Each row comes from the steps of one walk. Every step used is in the known rows, and no mark comes twice. Write the walk behind each row, first mark first.
Known rows:
mabes-tapub-dudo: [ -6.7   6.7 -41.0   0.5   8.2   5.9 -34.7  11.0   6.1  11.6  12.5   2.3
   5.3 -14.0 -18.0  -1.3 -22.8 -12.3  66.9  -3.7 -24.7 -14.0  -5.0  31.7]
sife-tapub-dudo-tulo-mabes: [  6.2   3.4   8.0   2.6  -6.5   9.0  46.9  -2.5  -9.7  21.8  20.4 -15.1
 -14.2  -6.3  -3.0 -15.1  20.3 -16.9 -18.1  47.2  -7.0 -12.2 -10.3  -7.9]
dudo-tulo-mabes-tapub-sife: [ 10.7 -25.2 -32.1   6.1  -8.7  14.5 -15.4  -6.1 -33.4   7.4  -1.2   5.1
 -18.8 -26.2  -7.4   3.3   2.3   0.0  -8.6  27.6  14.1 -11.3  -5.1   3.1]
mabes-sife: [ -1.5 -10.1 -14.2   0.6   3.1  -1.2  -5.8  -7.0 -12.0  -1.8  -9.0  -3.6
  10.6   5.0 -14.4  -4.4 -20.5   1.6  18.1  -7.1 -12.9  -5.4   2.0   2.0]
mabes-tapub-sife-tuka: [  9.6  20.8 -38.8   2.9  -5.8   3.2 -30.8   9.5  -0.2  -0.6 -22.2  13.8
 -15.2   8.3  -4.9   0.7 -17.8  -2.2  -1.7   9.5  21.9   2.2  -7.0   6.0]
tulo-mabes-sife: [ 12.6  -3.2 -25.3   1.5  -4.7   5.2   3.8 -15.6 -26.4   3.2  -5.0 -11.3
   3.3  -9.2 -19.9 -23.0 -27.6   6.6   6.4  -7.5  -1.2  -6.6   3.9  -6.1]
mabes-tapub: [  2.1 -10.1 -17.5   0.9   4.6   7.5 -11.4  -7.5  -6.0   0.1  -2.6   1.5
   1.7  -8.3 -17.2  -5.4 -19.7   2.9  21.1 -36.6 -17.5  -6.3  -0.8  20.4]
mabes-tapub-tulo-dudo: [-14.0  10.5  -6.9  -3.2   0.0   2.1 -48.5   4.7   4.5   6.3  -1.0   4.8
  -1.1 -40.6  -8.1   7.5 -16.2   9.7  43.1 -34.6 -16.8 -15.5  -2.6  36.6]
sife-tapub-mabes-tulo-dudo: [ -8.9  27.3   4.4  -4.7  -4.3  -4.0 -35.2  14.3  33.1   8.5  16.3 -11.8
  -3.1  -3.9  19.3  -6.1   0.2   9.3  32.1 -13.1  -6.4  23.2   0.1  25.4]
tapub-tulo-mabes: [  9.0  26.1   1.4   7.1 -13.5  10.9   3.1 -15.3 -36.7  -9.9  24.8  -5.7
 -20.6  -5.1  -8.8 -16.5  -9.5  10.3  -3.7 -46.9   8.1 -19.8  -8.2  -6.6]
mabes-tulo: [ -4.8  21.2  -7.2  -1.0   1.2  -7.8 -25.7  -7.9  13.1 -13.3   4.3  -5.3
   4.3  20.2  -6.9 -14.7  -6.0   6.2  27.5 -44.0  -8.4   0.3  -5.7 -13.3]
dudo-tulo-mabes-sife-tapub: [  7.3  -0.8 -12.0  -1.7  -1.5   6.6  49.2 -11.4 -14.2  10.0  -8.5 -12.2
  -8.8 -15.9  -5.0 -30.1  -3.2 -12.5 -48.9  51.5   2.4   1.2  -7.2  14.3]
dudo-sife: [  3.8 -41.5  28.9   2.5  -1.5  -4.1  39.4   1.2 -12.6  -5.4   9.9   3.6
  14.2   9.3   3.2   4.7  33.9  18.0 -10.6 -17.4 -16.9  -8.8  10.8 -74.3]
tapub-tulo-mabes-sife: [  5.4  25.5 -32.2   3.5  -7.6   5.4 -14.0 -14.5 -34.4  -6.5   2.8  -0.8
 -11.8 -22.3 -17.4 -22.2 -34.7   4.7   0.8 -12.6   9.9 -16.0  -7.0  17.9]
tulo-dudo-mabes-tapub-sife: [ -1.0 -10.0   0.0  -1.1   9.6   7.5 -69.7   5.9 -17.3   8.6 -19.8   1.3
  16.9 -35.0   1.1  15.3 -11.2   7.5  40.5 -22.8  13.3   1.9   5.8  48.8]
tulo-mabes-tapub-sife: [ 10.5  -8.3 -58.7   5.4  -4.4  17.3 -38.4   2.2 -31.5   0.8   2.2   2.3
 -12.0 -27.9  -7.5  -8.8 -21.8   6.8  24.1  -1.4  16.8  -4.7  -0.5  10.9]
sife-tapub-mabes-tulo: [ -0.8  43.2  -9.2   1.5  -3.6  -0.2 -14.6   4.0  18.7 -10.7  27.4  -6.7
 -17.0  19.8  16.7 -22.4  -7.2   0.3   2.2 -18.6   8.1  24.3 -11.4  33.4]
tulo-dudo: [ -7.4 -23.6  33.4  -2.5  -3.4  -0.9 -10.8   4.0   6.9  15.5   1.1 -15.0
  17.5   1.5  -1.0  19.0  13.9  16.1  41.9 -30.2 -29.0  -6.9  11.0 -26.6]
tulo-tapub-mabes-sife: [ -0.1 -24.0 -16.4   2.1   0.8   4.4  -6.1 -10.3  -1.0 -14.5   5.4   5.5
  -5.6   6.0   2.9  19.7 -21.2  -1.2  -8.1  16.8   6.9  13.7   6.8  36.6]
sife-tuka: [ 12.3  22.2  25.1   3.2  -9.2  -3.8  23.5  -3.3   5.1  -1.5 -11.6  -3.1
  -6.8  43.7  -7.3  -4.5   2.6   3.0 -21.3 -23.6   1.9  -1.2  -3.7 -28.5]
tulo-mabes: [ 16.9  -6.0  11.8   5.4 -10.0  10.9  22.1 -15.7 -29.3   2.5  15.5 -17.2
  -4.8   8.8 -10.9 -14.5  -1.3  13.1  -1.5 -39.8  -2.7 -10.1   3.1 -33.8]
tulo-tapub: [ -6.8 -39.5   7.5  -1.5  10.9   4.5  20.0 -16.4   7.5 -19.3  -2.3  -0.5
   7.3  12.8  -0.1  26.4   6.6  -0.8  -6.5  -3.6  -4.7  -0.6   7.2 -10.4]
dudo-tapub: [  0.2 -34.2  41.3   2.3   1.0   2.3  60.8   0.1 -10.6  15.5  18.5  -5.5
   8.4  25.4   1.3   0.5  23.2  -9.2 -14.6 -27.8 -20.9   2.0   6.3 -46.5]
dudo-sife-tapub-mabes-tulo: [  1.1  23.1  -6.4   0.5  -4.2  -5.9   6.1  10.6  18.7 -11.8  25.7   3.0
 -10.9   6.9  23.1 -22.9  12.7   8.7 -16.2  -5.7   7.9  23.9  -3.6  -0.1]
tapub-sife: [ -3.7 -16.8 -10.8   6.7  -3.4   8.4 -25.2   7.8 -22.4  -4.4   9.8   0.1
  -2.4  17.3   7.7  20.5   7.2   7.1  27.0  -3.0   7.0  -6.3  -2.7 -25.8]
mabes-sife-tapub: [ -6.0   9.9 -28.6  -3.9  10.1   4.0  19.4   3.0   2.4   0.4  -9.4  -8.1
   6.6  -4.2  -1.2 -25.2 -21.6  -9.3  -1.5  25.3  -6.4   7.5  -4.7  27.2]
tulo-dudo-tapub-mabes-sife: [ -1.5 -28.3  19.4   0.6  -6.5  -0.9   8.4  11.2  -1.6  26.3  14.2  -2.4
   4.8  -1.8   7.4   9.9  -1.4  -1.5   5.2   2.0 -13.9  16.8  13.6   7.4]

Which walk is each row?
[ -7.4  52.8   3.8  -1.2  12.4   3.4  -6.6  -6.2 -18.0 -15.0  -5.6   1.9
   0.1 -20.4   2.5 -25.2 -28.7 -12.1 -22.1 -13.0  19.1  -0.7 -16.6  82.9]
dudo-mabes-sife-tapub-tulo
[  1.8 -20.9  32.4   0.9  -8.8   3.4  30.6  22.1   5.8  11.1  28.7  -4.9
  -3.0  -4.4  31.1   4.6  32.4  16.2 -13.7   7.8  -6.9  20.3  10.5 -13.6]
tulo-dudo-sife-tapub-mabes
[  2.1 -47.6  52.9   6.9  -8.0   6.5  35.8 -19.0  -2.4 -10.3  22.8   4.2
 -22.8  27.0  14.4  44.0  34.6  -4.4 -51.6  19.2   2.8   7.3   0.7   7.6]
dudo-tulo-tapub-mabes
[-12.0  23.3 -21.0  -0.8   8.9   6.3   8.1  20.3  11.4  11.2  21.8 -10.1
   4.7   5.0   3.6 -10.4  -3.0 -18.5  40.1  23.4 -17.6  -3.4  -9.6  16.0]
sife-tapub-dudo
[-13.5 -20.9 -30.3  -6.4  14.6 -13.0  -5.2  10.3  34.3 -14.3   6.7  15.0
  17.3 -12.4   5.8  10.1  18.4  -3.4  24.4  33.4 -10.3  -2.8   8.3 -37.1]
mabes-tulo-tapub-dudo-sife
[ 16.4 -26.1  44.1   6.6 -14.6   7.6  49.6 -24.5 -32.4   8.2  11.6 -13.8
 -13.8  10.1 -11.3  -2.7  28.8   4.6 -39.4  -4.7  -6.2 -16.1  -2.2 -40.9]
dudo-tulo-mabes
[-15.3 -11.0 -50.4  -2.2  10.6  -0.1 -48.4   0.2  17.5 -27.4  -7.1  11.1
   0.2   1.1  11.9  24.7  -2.4  -2.5  21.8  24.1  23.1   8.3  -1.4  -3.8]
mabes-tulo-tapub-sife
[ 10.5  16.5  24.0  -2.3 -16.8 -19.5  -5.9  15.9  32.8   4.3  -5.4   7.9
  -4.1  14.5  14.5  -1.0  25.6  21.3 -16.5  -7.2   5.9  16.4  10.0 -43.6]
tapub-mabes-tulo-dudo-sife-tuka
[ 10.0  24.9  -8.7  -0.3  -4.5  -8.1   6.4  -3.6   3.8  -0.5 -29.0   1.7
  -0.5  27.4 -15.3 -14.2 -21.8  -2.7 -17.6   5.4   5.5   1.4  -2.5  -3.6]
mabes-sife-tuka
[ 10.5  -5.0  17.7   2.3 -11.1  -7.1  26.7 -12.9  12.6  -6.2 -19.8  12.9
 -23.6  25.9   0.8  19.9   3.1 -12.4 -75.2  55.7  20.2  12.7  -2.4  22.0]
dudo-tulo-tapub-mabes-sife-tuka
[  8.4  19.2  -6.7   5.7 -10.7  -0.1 -10.6   9.8  -5.7  -2.9 -11.1   5.1
 -12.0  36.2   4.6   8.6   3.0   1.0  -5.5   7.7  23.2   0.6  -6.4 -30.0]
tapub-sife-tuka
[  5.5  53.3  32.0  -4.0  -1.0 -12.6 -31.9  -4.8   1.3   1.3 -39.5   3.9
   7.1  -6.0  -8.8  -6.4 -24.8  -0.3 -17.7 -23.0  21.6  -1.1  -3.0  50.2]
tapub-tulo-dudo-mabes-sife-tuka
[ 15.4  -5.9  30.1   2.0  -9.5 -11.6  46.1   4.7   4.9  -3.3 -12.2   8.3
   2.1  29.8   0.8  -5.9  28.3  13.0 -43.2  -7.5   1.0  -1.3   6.1 -71.1]
dudo-sife-tuka
[-14.3  43.6 -32.7  -0.9   5.0   3.1  -0.4   2.8  -6.2 -12.3   3.3   5.2
 -11.6 -17.4   1.6 -21.7 -27.4 -11.1  -7.3  13.4   5.4  -4.5 -18.1  49.5]
mabes-sife-tapub-tulo
[-14.5 -18.7  -9.3  -3.6   0.7  -4.6 -28.4  23.0  13.2  17.0   4.4   2.3
  10.8  -6.9  16.6  14.5  18.7  -3.1  36.5   6.1  -1.1  10.6   7.2 -36.5]
mabes-tulo-dudo-tapub-sife
[ -6.9 -17.2   2.5   2.0   0.9   1.6   0.1  -1.0   3.5  19.1   7.4   4.7
  -5.2  -9.0 -16.6  12.2  13.3 -19.7  16.1  27.4 -28.8 -21.3  -9.6  18.0]
mabes-tapub-dudo-tulo
[ -6.4 -58.8  40.4  -0.4   5.7   1.2  47.2 -25.3   6.2 -11.4  -6.7   2.8
  -2.4  13.2   0.0  39.0  35.6 -10.1 -48.5  31.2  -9.3  -8.2   1.7 -18.0]
dudo-tulo-tapub
[-12.3   7.9   7.6  -7.0   1.2 -11.4 -44.7   3.0  30.5   5.0  -4.3 -11.2
  16.7  -4.6  -2.0   2.4   2.2  14.8  56.2 -34.8 -22.0   0.5   5.6 -15.0]
mabes-tulo-dudo
[ -7.1  61.2   3.1  -5.7  18.8  -6.2 -33.5   2.4  20.5  -3.5   1.1  -9.7
  17.3  -0.7   2.1 -27.6 -14.6 -16.6  31.0 -25.5   7.1   9.3 -11.6  59.1]
sife-tapub-dudo-mabes-tulo
[  4.0  -8.9  35.6  -4.9  12.4   3.8 -36.7 -10.0  -6.8  11.1 -23.4  -7.7
  25.6 -31.8 -12.6   1.2 -13.8   8.1  26.9 -59.9  -9.3   0.1   9.7  59.1]
tulo-dudo-mabes-tapub
[-11.3 -44.1  14.7   0.1  -1.8   3.3  -0.8  23.1  -5.6  25.8   9.8  -1.3
  11.8  -2.6  17.4  28.1  28.6  -1.7  25.0   8.7  -5.6   4.8  11.3 -46.2]
tulo-dudo-tapub-sife
[-11.1  -2.0  -2.9 -10.8   7.6 -11.3  14.2  18.5  33.5   4.2  -3.6  -3.3
  19.4 -25.0  17.9 -18.4  23.7  11.7   4.5  17.7 -14.7  11.8   7.9 -33.4]
mabes-tulo-dudo-sife-tapub
[ 11.4  11.2 -10.8   1.4  -5.6  -3.6   4.4  -5.9  15.6 -11.5 -15.7   9.6
 -16.5  25.7   0.9   8.6 -23.6  -5.0 -42.9  27.0  23.1  19.4   1.9  28.5]
tulo-tapub-mabes-sife-tuka
[ -3.6   3.2  19.6  -6.6  22.1  -5.7 -19.0 -27.7  19.0 -31.0 -17.8  -0.9
  17.7   3.9  -0.4   7.2  -6.0  -4.4 -10.6 -35.3  16.5  11.8   3.8  36.7]
dudo-mabes-tulo-tapub
[  4.8  10.6  19.7   6.9  -8.2  12.3  25.5   6.7  -6.2   0.0  36.2 -10.1
 -19.1  25.6  20.1  -4.5   3.8   1.3 -13.7 -13.6   2.8  19.2  -6.1  26.0]
sife-tapub-mabes
[  8.7 -12.3  20.6   5.6 -12.4   5.7  29.9 -10.5 -19.7  20.3  21.5 -12.9
 -10.9   2.7 -13.0   0.1  22.6  -8.9  -4.6  19.6 -11.9 -22.7  -5.5 -27.8]
tapub-dudo-tulo-mabes
[-15.4 -19.6 -18.8  -1.8  13.7   3.1  -3.9   3.1  19.8  -4.7  13.1   0.9
   9.5   5.1  -2.4  26.4  -1.9 -15.5  38.8  23.8 -14.1  -8.5   1.4   4.3]
tulo-tapub-dudo
[  2.0 -31.1  22.5   5.9  -4.0   9.5  12.1 -10.7  -0.7 -16.8  25.3   0.9
 -13.3  24.8  13.9  34.0   6.8   4.2 -16.1 -13.3   6.3  13.6   5.5  15.7]
tulo-tapub-mabes
[ -6.4  -2.9  -4.3  -5.2  22.7  -2.3 -26.0 -10.2  -1.3  -6.0 -19.1   0.5
  27.6 -14.9 -11.3  10.9 -26.5 -19.7  18.8  10.9   5.7  -0.5   4.6  65.0]
tulo-tapub-dudo-mabes-sife
[  2.2  -7.0  14.4  -0.4  -8.1  -3.9  10.5  24.1  10.3  24.8 -12.5   4.4
   0.1  18.1  13.5  15.3  20.8  -5.9 -10.5  20.6   9.8  11.0   6.5 -47.9]
tulo-dudo-tapub-sife-tuka
[ -1.6  22.6 -41.5  -2.6   3.4  -7.0 -32.9   2.2  29.5 -23.7 -27.0  15.0
 -11.7  22.6   8.1  12.2  -6.4  -5.7 -13.5  34.8  37.6  13.7  -5.3  -8.1]
mabes-tulo-tapub-sife-tuka
[-11.2  -7.6 -20.8  -6.2  14.1  -5.5 -13.9 -16.5  29.4 -27.9  -7.4   2.5
   6.2   7.7  -1.3   9.5  -5.4  -1.7   5.6  -6.7   1.5   7.2   1.5  -0.1]
mabes-tulo-tapub
[  7.1  14.5 -38.9  -2.3   3.3   9.6  27.9  -3.0 -10.3   4.3  -4.9 -14.6
  -0.8 -17.2  -5.5 -40.4 -27.3  -5.7 -15.4  25.0   5.2   6.9  -2.7  20.7]
tulo-mabes-sife-tapub
[ 21.8  24.7 -47.9   3.9 -10.5   7.9 -23.9   4.2 -12.6   3.1 -19.4   7.5
 -21.8  -2.5  -8.6 -16.1 -22.9   2.2 -13.1   9.7  32.0   1.8  -4.8   2.1]
tulo-mabes-tapub-sife-tuka
[-13.4  -0.2  -6.3  -1.7   6.1  -2.6  26.0   6.8   9.7  19.3   2.3  -2.7
  -1.3  -5.1  -3.3  -1.4  10.5 -30.7  -4.8  78.4 -19.4  -9.7 -14.0  21.6]
mabes-sife-tapub-dudo-tulo
[-10.7 -22.8  30.3  -1.6  -5.8  -8.5   0.1  11.9  -3.6   1.4   8.2   8.1
  10.9 -25.5   9.8  14.9  31.9  24.0  12.3 -18.4 -17.1 -16.5   9.8 -50.1]
tapub-tulo-dudo-sife
[  9.3 -12.7  36.8  -3.3  -8.8 -14.4  27.6  13.8  18.7  11.2 -19.3   3.7
  12.1  10.4   4.6   5.5  33.5  19.3 -21.7  -0.8  -9.1  -0.5  14.2 -73.6]
tulo-dudo-sife-tuka
[ -9.5  17.7   2.5   0.8   1.2   1.1  34.4   9.9  -8.2 -15.4  17.8  10.8
  -8.5 -13.3  16.0 -14.3  17.6   2.6 -27.4   1.5   1.8  -6.5  -9.6 -10.4]
dudo-sife-tapub-tulo
[  7.3   8.4   6.5   1.1  -5.7 -12.3  27.1  19.1  14.6   7.2  -2.1   9.8
   4.6  23.6  -0.8  -3.1  22.2   0.0  -7.6  18.3  -5.3  -7.3   2.6 -58.4]
tapub-dudo-sife-tuka
[  6.3   2.2  31.4  -0.2  10.4  -2.1 -11.2 -18.8 -25.4  -4.1 -21.6  -7.2
  24.4   1.6 -13.4  -6.8 -21.6  -0.6  -1.3 -36.8   3.7  -0.5   3.4  40.3]
dudo-mabes-sife
[-10.4 -48.7  -9.8  -2.6  12.2  -4.5  22.8  11.4  15.6  -6.8  12.1  12.3
  18.0  -8.9   6.1  23.8  27.9  -2.4  14.0  37.3 -15.5  -8.8  12.7 -46.9]
tulo-tapub-dudo-sife
[ -6.8  20.8  34.6  -3.5   8.2  -5.5 -45.8  -9.1 -15.8   1.4 -21.5  -2.9
  20.9 -29.4  -7.9   2.7 -22.7   4.3  19.4 -38.2   3.5  -7.5   1.4  59.0]
tapub-tulo-dudo-mabes-sife
[ 16.9  57.0 -26.4   2.6 -14.5  -2.4  -0.3 -10.3 -14.2  -5.2 -17.7   4.9
 -21.8   3.0 -17.8 -29.8 -35.9  -0.7 -32.8  -0.4  25.8  -8.0  -9.8   8.6]
tapub-tulo-mabes-sife-tuka
[  4.7  10.5 -21.9   2.3  -5.4   4.0  21.7  -8.8 -30.8   4.9   7.7   2.1
  -9.0 -21.9 -12.1 -27.0 -23.5  -8.0 -21.8  -4.9   6.9  -8.2  -2.5   3.1]
dudo-tapub-tulo-mabes-sife
[ -9.5 -19.2  -0.1  -3.8  -0.5  -5.8 -16.5  12.6   1.1   2.0   0.2  15.7
   8.6 -50.2   1.4   7.0  13.9  19.5  16.0 -15.2 -18.5 -14.7   9.3 -18.2]
mabes-tapub-tulo-dudo-sife
